Each row was made from one walk, in order. Every step used is in the known rows, and no mark comes twice. Write each row's walk.
Known rows
E V: [-0.65  2.79  1.31  0.09 -0.64 -0.83 -3.71  1.22 -0.86  1.92 -0.85 -0.02
  3.09 -0.69  1.13 -1.05 -2.77 -2.17 -0.47 -0.30 -1.11  2.80 -1.68  3.02]
V T N D X: [-0.19  1.02  1.44 -0.38 -2.33 -2.07 -4.66 -1.09 -2.21  1.67 -1.22 -2.73
  0.89  2.52  1.67  0.92 -2.60 -1.49 -0.77 -3.58  1.11  5.25 -2.31  2.58]
D X T: [ 1.34  3.01 -0.86  1.88 -1.65 -3.73 -4.41  2.06 -1.91  0.35 -1.09 -2.97
  0.17  2.63  1.67 -0.75 -2.77 -1.39 -0.82  0.08 -0.75  5.08 -3.16  3.48]
D N T V E R: [-0.13  2.76  2.49 -2.07 -1.84 -1.32 -6.90  1.07 -1.04  1.56 -1.57 -2.32
  2.50  1.52  1.26 -1.45 -2.46 -1.45 -0.45 -4.51  1.02  3.66 -0.84  1.72]
V D: [-0.81  0.94  0.58 -1.03 -1.67 -0.55 -4.28  0.34 -2.58  1.02 -1.72  1.17
  1.52 -1.89  2.44 -0.83 -3.20 -1.45  0.53 -2.87 -0.12  0.91 -0.29  1.30]
T X: [-0.76  2.51 -0.22  2.78  0.67  0.41 -2.41  0.98 -2.60  1.07 -0.75 -0.29
  0.33 -0.22  1.79  0.84 -3.22 -1.30  0.79  0.91 -0.95  2.88 -0.46  3.02]
R E V T N D: [-1.13  0.48  1.89 -0.84 -2.65 -2.07 -4.04 -2.06 -1.40  1.88 -2.51  0.51
  3.84  0.92  0.64 -0.37 -2.09 -2.72  1.85 -1.55  1.23  4.93 -3.08  1.83]
D X T N: [ 0.81  2.48 -0.70  0.85 -1.59 -3.33 -4.19  1.80 -3.18  0.02 -0.24 -3.48
  0.16  3.21  1.31  0.01 -3.01 -1.20 -1.13 -1.54 -0.21  5.73 -3.73  4.00]
R E V D: [-1.04  1.05  0.83 -0.72 -2.20 -1.50 -4.10 -0.87 -1.76  1.20 -2.68  2.41
  4.18 -1.25  1.10 -1.33 -2.64 -2.45  2.30 -0.32  0.41  2.67 -2.10  1.10]
X D N T: [-1.10  1.74 -0.09 -1.93 -2.16 -2.89 -3.96  1.28 -3.16  0.74 -1.29  0.57
  0.57 -0.38  2.45 -0.58 -2.98 -1.88 -0.34 -4.94  0.32  2.97 -1.83  3.00]
E R: [-0.60  1.32  0.84  1.89 -0.08 -0.62 -5.13  1.19  0.06  3.12 -2.04 -1.05
  0.64 -1.25  2.09 -3.71 -1.62 -1.49 -2.02 -0.88 -1.44 -0.49 -0.05  3.25]
N T: [-2.26  1.20  0.95 -0.43 -1.33 -2.73 -5.27  0.49 -0.89  1.78 -2.45 -0.11
  1.08  0.20  1.61 -1.88 -1.91 -1.85  0.06 -2.48 -0.73  2.91 -2.26  2.96]
V E: [ 0.67  1.49  1.02 -2.04 -1.60  0.11 -3.57 -0.15 -1.02 -0.12 -2.61 -1.67
  1.14 -0.36  2.31 -1.57 -2.37 -2.10  1.05 -4.01  1.47  1.12 -1.31  1.14]
R E V D N T: [-1.22  1.49  1.28 -2.31 -2.94 -2.50 -5.27 -0.65 -1.97  1.60 -3.18  1.74
  4.36  0.29  0.85 -1.04 -2.59 -2.27  2.05 -1.95  0.97  3.67 -2.78  1.16]
N D X T V: [ 1.43  2.66  1.77  2.11 -2.03 -2.69 -4.77  0.05 -1.75  2.29  0.44 -1.63
  1.47 -0.68 -0.33  1.63 -3.33 -1.04 -0.12  0.42  1.16  5.69 -1.81  3.03]
D N T X: [-0.86  3.20  0.52 -1.13 -0.81 -1.87 -4.46  1.69 -3.01  1.74 -1.77 -1.55
  0.70  1.98  1.80  0.54 -2.77 -1.11 -0.11 -2.96  0.43  4.01 -1.36  2.85]
N D X T V E: [ 2.13  2.56  2.27  1.12 -2.77 -1.96 -5.07 -0.76 -1.31  1.72 -0.12 -2.53
  1.74 -0.23 -0.50  1.82 -3.38 -1.16  0.56 -0.91  2.07  5.59 -2.28  2.38]
X D N T V E: [-0.44  1.92  1.14 -2.18 -2.69 -1.74 -4.77  0.51 -2.67 -0.37 -0.60 -0.05
  1.90 -0.18  1.75 -0.04 -3.53 -2.06  0.77 -5.50  1.07  4.22 -1.68  2.00]
X D N T V E R: [-0.28  1.70  1.53 -1.15 -2.71 -1.43 -5.82  0.44 -1.78  0.61 -0.86 -0.64
  1.87 -0.16  1.54 -0.97 -3.26 -1.91 -0.17 -5.28  0.49  3.34 -1.48  2.45]
X T V: [-0.44  1.61  1.15  1.88 -1.64 -2.34 -4.38  1.87 -1.27 -0.33  0.07 -1.10
  1.77  1.43  1.21 -1.39 -3.08 -2.44  1.18 -1.37 -1.95  6.02 -1.69  2.75]
T V: [-0.98  2.35  1.55  1.45  0.06 -0.37 -4.01  1.33 -1.72  0.15  0.82  0.82
  2.67 -1.74  1.49 -1.15 -2.93 -1.89  0.61  0.09 -0.65  3.88  0.62  1.66]
R E V D N T X: [-1.12  1.84  1.03 -0.74 -2.48 -1.71 -4.95 -0.82 -2.40  1.57 -2.70  1.52
  4.20  0.80  0.40  0.41 -3.17 -2.00  2.58 -0.80  0.66  4.52 -2.77  1.49]
V D N T: [-0.84  1.69  1.04 -3.42 -2.62 -1.82 -5.73  0.82 -3.10  1.54 -2.30  0.08
  1.68  0.17  2.19 -0.27 -3.16 -1.15  0.13 -5.35  0.80  2.25 -0.96  1.31]

Write each row's walk
[-0.64  2.70  1.47  2.16 -1.34 -0.54 -4.29  0.07 -0.19  1.60 -1.42 -1.52
  3.13  2.97  1.20  0.54 -3.32 -2.47  0.38  0.01 -2.23  5.64 -2.21  2.83] => E V T X
[-1.12  0.58  1.73 -1.79 -0.79 -0.49 -2.86 -0.44 -3.86  2.39  0.13 -0.42
  0.86 -2.07  0.89  1.10 -2.63 -1.18 -0.56 -3.87  2.28  2.31 -1.30  3.35] => T N D
[ 0.37  2.54  1.23 -0.33 -2.68 -1.64 -5.50  0.64 -2.51  1.13  0.06 -1.57
  3.55  1.81  0.12  1.16 -4.24 -1.51 -0.51 -1.90 -0.69  5.40 -3.68  3.26] => E V D X T N
[-1.10  0.13  1.95 -1.05 -2.28 -1.47 -4.14 -1.21 -1.98  1.78 -1.59 -1.90
  0.96  1.84  1.96  0.29 -2.41 -1.97 -0.18 -4.78  0.78  4.37 -1.80  2.39] => V T N D
[-0.95  3.08  1.62 -2.05 -1.16 -2.35 -5.47  1.90 -2.43  1.14 -0.81 -0.82
  2.21  0.98  1.66 -0.70 -2.61 -1.51 -0.21 -3.50  0.61  4.63 -0.66  1.98] => D N T V
[-1.45  0.37  0.78 -1.05 -1.72 -1.58 -4.01 -0.09 -2.03  0.33 -1.88 -2.16
  0.84  3.24  2.98 -1.12 -2.20 -2.29 -0.28 -4.78 -0.48  4.35 -1.90  2.36] => V T N
[ 0.41  3.30  1.08  0.18 -1.90 -1.07 -5.32  0.54 -1.81  1.74 -0.49 -0.19
  3.77 -0.32  0.60  0.59 -3.88 -1.39 -0.71 -0.01 -0.51  3.57 -2.04  2.33] => E V D X
[ 0.84  1.20  1.64 -0.42 -1.53  0.61 -5.27 -0.29  0.51  1.49 -3.01 -2.57
  1.18 -0.35  1.93 -3.10 -1.95 -1.84 -0.39 -3.51  0.57 -0.26 -0.89  1.79] => V E R
[-0.54  0.19  1.40 -0.81 -2.29 -2.40 -3.44  0.43 -2.90  1.43 -0.43 -2.20
  0.27  1.11  0.73  0.45 -2.90 -1.93  0.25 -4.51  0.44  4.76 -3.26  4.11] => X T N D
[-0.04  1.74  1.08 -0.93 -0.87 -1.20 -3.48 -0.29 -4.12  2.31  0.54 -1.49
  0.78 -1.25  0.55  1.86 -2.90 -0.63 -1.33 -2.33  2.68  3.40 -1.93  3.58] => T N D X
[-0.67  2.10  1.72 -0.66 -1.77 -0.34 -4.74  0.42 -1.46  1.84 -0.98  0.86
  3.79 -1.19  0.99 -0.16 -3.60 -1.88  0.10 -1.50 -0.93  2.50 -1.48  2.09] => E V D
[-0.89  1.92 -0.79  3.20 -0.20  0.08 -1.97  0.53 -3.32  0.37 -0.01  0.97
  0.14 -1.20  1.89  1.45 -3.92 -1.61  1.01  0.00 -1.10  3.20 -0.95  3.47] => T X D
[-0.67  2.19  1.68  0.29 -1.87 -1.55 -4.72  0.34  0.36  1.67 -1.95 -1.27
  3.25  2.32  1.66 -1.25 -2.64 -2.73 -0.23 -1.38 -1.89  4.58 -2.19  2.40] => E V T
[-1.04  1.55  0.58 -0.12 -1.27 -1.91 -3.31 -0.27 -1.31  1.24 -2.57  1.75
  3.62 -0.80  1.20 -2.08 -1.93 -2.66  1.84  0.74  0.28  2.93 -2.33  1.85] => R E V
[-2.33  1.31  0.30  2.25 -1.27 -1.67 -4.44 -0.10 -1.97  1.17 -1.23  0.54
  0.67  0.31  0.96  0.74 -3.35 -1.71  0.98 -1.37 -1.37  4.33 -2.61  3.83] => N T X D
[-0.94  1.13 -0.17  2.97 -1.77 -1.02 -3.40 -0.43 -1.51  0.12 -1.72 -0.78
  0.43  2.58  2.71  0.53 -3.41 -2.34  1.03 -1.77 -1.93  5.00 -1.50  2.43] => V T X D
[-0.20  2.75 -0.81  1.57 -0.30 -0.22 -2.02  1.32 -4.19  0.43 -0.07  0.18
  0.05 -0.27  2.24  1.82 -4.00 -1.31  0.57 -1.43 -0.16  3.36 -0.71  3.26] => T X D N
[-0.88  1.47  2.75 -0.85 -2.29 -1.07 -4.61 -0.80 -0.93  2.46 -0.87 -1.62
  3.40  1.84  0.61  0.71 -2.93 -2.34 -0.44 -2.97 -0.15  5.19 -2.69  3.01] => E V T N D
[ 0.19  2.17  2.26 -0.12 -1.06  0.72 -4.41  0.15 -1.05 -0.82 -0.01 -0.58
  3.15 -1.05  1.29 -0.81 -3.13 -2.14  1.63 -1.98  0.76  3.74 -0.08  0.66] => T V E
[-0.19  2.06 -0.64 -1.71 -1.43 -1.92 -2.52  1.84 -3.85  0.30 -0.72  0.66
  0.27 -1.31  3.04 -0.63 -3.16 -1.83 -0.45 -4.18  0.58  1.95 -0.77  2.71] => X D N
[-2.22  1.78  0.68  1.93 -0.64 -1.49 -4.80  0.26 -1.46  1.77 -1.80 -0.44
  0.88  1.11  0.92  0.26 -2.76 -1.42  0.84 -0.65 -1.22  4.11 -2.19  3.44] => N T X
[-0.24  1.44  1.38 -0.04 -2.71 -2.61 -4.51 -1.96 -1.60  1.84 -2.18 -0.34
  3.81  1.61  0.29  0.24 -2.33 -2.27  1.23 -0.31  1.54  5.69 -3.61  2.04] => R E V T N D X
[ 0.55  1.56 -0.10 -0.27 -2.78 -2.25 -5.26  0.72 -3.62  0.16 -0.65 -1.68
  1.16  1.66  1.41  0.68 -3.88 -1.00 -0.25 -3.00  0.02  4.47 -2.83  2.61] => V D X T N
[ 0.15  1.78  1.47 -0.17 -2.68 -2.13 -5.15  1.86 -2.50 -0.34 -0.03 -1.03
  2.26  1.72  1.42 -0.32 -3.84 -2.06  1.34 -3.45 -1.00  5.96 -1.32  1.83] => X T V D N
[-1.49  2.11  1.93  0.92 -2.18 -2.22 -7.35  0.00 -1.45  0.86 -0.31  0.27
  3.20  0.15  0.29 -0.04 -3.47 -1.23  0.55 -1.08 -0.56  5.56 -1.62  1.80] => N T V D X
[ 1.50  2.32  1.09  1.39 -2.21 -3.11 -4.26  0.03 -1.88  2.76 -0.76 -2.01
  0.43 -0.45  0.24  1.22 -2.91 -0.96 -0.54 -0.26  1.32  4.38 -2.43  3.41] => N D X T
[ 0.94  1.92 -0.24  0.52 -2.87 -2.56 -5.36  0.85 -2.62  0.42 -1.35 -1.27
  1.06  1.16  1.66  0.08 -3.76 -1.10  0.02 -1.80 -0.46  3.97 -2.33  2.08] => V D X T
[-0.83  2.68  0.78 -3.02 -1.32 -2.92 -4.92  1.99 -2.45  1.75 -2.30 -1.28
  0.88  1.39  2.42 -1.14 -2.09 -1.42 -0.70 -4.45  0.79  2.95 -1.40  2.41] => D N T
[-0.83  2.10  0.88 -1.80 -2.17 -1.08 -5.45  0.60 -3.50  1.54 -1.86 -0.11
  1.54  0.75  1.78  1.13 -3.76 -0.89  0.57 -4.12  0.52  3.08 -0.93  1.60] => V D N T X
[-2.33  1.70  2.10  0.74 -1.09 -2.04 -6.06  0.57 -0.81  1.00 -0.60  0.41
  2.76 -0.12  0.74 -1.29 -2.53 -1.89  0.68 -1.29 -1.00  4.96 -1.42  2.33] => N T V
